What can hang from each mark:
j642: j572 j696
j408: j572
j325: j319 j408 j696
j696: j325 j408 j642 j697
j572: j325 j697

Known rows, with every way that one mark hangs from another:
{j572 {j325 j408} j697}: [1 9 17 6 8 14 -6 14 -8 -6 8 30 6 14 -3 10 -4 5 -3]
{j696 {j325 j319} j408 j642}: [5 -6 -3 -17 -6 -34 -8 -24 15 28 1 -22 -5 26 9 -16 3 -6 31]
{j325 {j696 j408 j697}}: [-5 2 -7 11 11 2 1 2 -2 -17 -7 13 -17 -9 1 16 13 -11 -26]
{j696 {j408 {j572 j325}} j642 j697}: [-2 6 13 -11 -11 -12 -4 -19 15 -19 14 -38 -11 7 12 -14 5 4 -34]
{j572 {j325 j319 j696} j697}: [1 6 9 1 14 24 -2 9 -4 -8 3 14 4 9 0 -3 0 -1 0]
{j572 j325 j697}: [3 2 27 -6 3 5 -6 26 -10 -24 11 18 22 19 -1 0 -6 1 -15]
{j696 {j325 j408}}: [1 2 -1 30 14 -11 -2 -5 -1 25 -11 46 -10 19 -4 23 6 -7 32]
{j408 {j572 j325}}: [8 0 14 29 8 22 3 -3 0 4 -4 16 5 6 -6 9 2 -3 19]
{j408 j572}: [8 -2 -4 28 3 16 4 18 -9 2 -6 30 2 -11 -12 20 2 -3 8]
{j572 {j325 j408 j696} j697}: [-4 16 9 22 16 31 -3 2 -6 -1 2 37 -11 2 0 18 0 5 -5]
{j696 {j325 j319} j408 {j642 j572} j697}: [-9 -7 3 -43 -16 -60 -4 -22 19 -3 7 -65 -3 24 15 -37 3 3 -15]
{j696 j408 j642 j697}: [0 1 -1 -27 -18 -28 -5 6 3 -30 12 -10 -2 3 6 0 -2 3 -46]
{j325 {j408 j572}}: [6 6 -16 39 8 25 3 6 -7 22 -9 49 -15 -15 -14 34 3 2 21]
{j642 j572}: [4 -15 0 -11 -17 -13 6 26 -13 -10 -8 19 28 -3 -10 9 -16 6 1]
{j325 {j696 j408 j642}}: [3 4 -14 8 -7 10 -1 -8 1 5 -6 25 -14 -15 1 21 -5 2 -3]
{j696 {j325 j319} {j408 j572} j697}: [-7 -5 6 2 20 -34 -3 -19 16 10 0 -54 -21 22 8 -27 32 -21 5]
{j696 {j408 {j572 {j325 j319} j697}} j642}: [4 2 8 -18 -11 0 -7 -10 10 7 15 -39 -2 3 8 -20 -1 4 0]
{j325 j319}: [15 -10 -16 -2 2 5 3 23 -10 6 -8 37 15 4 -14 12 -2 -6 24]
{j642 j696}: [5 -15 2 -2 -14 -14 6 24 -17 -10 -5 22 41 -11 -10 12 -17 -3 10]

Rows:
[0 7 8 -15 3 14 -6 -8 5 -2 10 -15 -2 9 8 -15 -2 3 -3]	{j572 {j325 j319 {j696 j408 j642}} j697}
[-8 -24 25 -52 -20 -35 3 2 -3 -5 7 -80 52 3 6 -48 -15 0 12]	{j642 {j572 {j325 j319} j697} {j696 j408}}
[-1 -3 12 -2 12 -7 0 -13 10 -9 3 -43 -8 12 4 -20 21 -14 -9]	{j696 {j408 {j572 {j325 j319}}} j697}
[-3 1 -19 12 19 13 5 -10 5 4 -9 -15 -27 -14 -2 -2 22 -12 -3]	{j325 j319 {j696 {j408 j572} j697}}
[2 4 20 15 7 18 -2 16 -6 -10 8 3 7 3 -3 0 2 1 -6]	{j408 {j572 j325 j697}}
[-6 -15 11 -9 1 -34 -1 -5 1 20 1 -56 19 2 5 -29 7 -16 30]	{j642 {j696 {j325 j319} {j408 {j572 j697}}}}
[1 12 3 14 5 31 0 -1 3 1 6 -1 -8 -7 1 -4 -2 8 -2]	{j408 {j572 {j325 j319 {j696 j642}} j697}}
[-14 -25 17 -46 -17 -59 1 6 -3 7 4 -80 41 4 7 -46 -7 -5 15]	{j642 {j572 j697} {j696 {j325 j319} j408}}
[0 5 -24 -11 -1 2 1 -10 7 -5 -2 -3 -20 -10 3 1 4 0 -18]	{j325 j319 {j696 j408 j642 j697}}
[-3 14 4 33 18 27 3 -21 3 -3 -8 43 -18 7 -1 23 4 1 -1]	{j572 {j325 j408 {j696 j697}}}
[-4 22 -27 25 -1 21 2 -6 -2 -7 -4 61 -34 -22 -2 40 -5 16 -30]	{j325 j408 {j696 j642 j697}}
[-4 -9 8 -15 -1 -5 6 -16 6 -4 -8 -28 9 8 3 -18 -1 0 5]	{j642 {j572 {j325 j319 {j696 j408 j697}}}}
[-2 6 -12 -4 -19 8 2 17 -9 -15 0 30 1 -22 -1 18 -20 19 -27]	{j325 {j696 {j642 {j572 j697}}}}
[-4 13 -37 1 -6 14 7 -12 4 6 -7 26 -26 -22 -3 15 -8 20 -12]	{j325 j319 j408 {j696 {j642 j572} j697}}
[0 -10 -4 7 1 -23 4 -6 -3 26 -10 9 20 5 -5 1 -5 -7 45]	{j642 {j696 {j325 j319 j408}}}
[1 -6 6 0 3 -3 -5 19 -6 1 5 -19 -2 -8 -2 -2 12 -11 -5]	{j696 {j408 {j572 j697}}}
[7 -9 8 7 10 7 0 -17 8 21 -4 -27 0 9 -1 -11 14 -16 34]	{j696 {j408 {j572 {j325 j319}}}}
[1 3 -16 5 -18 11 6 4 -5 -6 -7 38 0 -20 -3 24 -20 17 -11]	{j325 {j696 {j642 j572}}}
[2 3 -24 -15 -15 11 4 12 -4 0 -2 15 1 -19 -4 4 -17 17 -7]	{j325 j319 {j696 {j642 {j572 j697}}}}
[1 6 -23 0 0 19 -1 -7 5 17 0 -11 -22 -22 1 -2 3 3 4]	{j325 j319 {j696 {j408 {j572 j697}} j642}}
[-2 8 19 10 11 22 -3 13 -7 -19 5 25 4 7 1 8 -3 1 -16]	{j572 {j325 j696} j697}
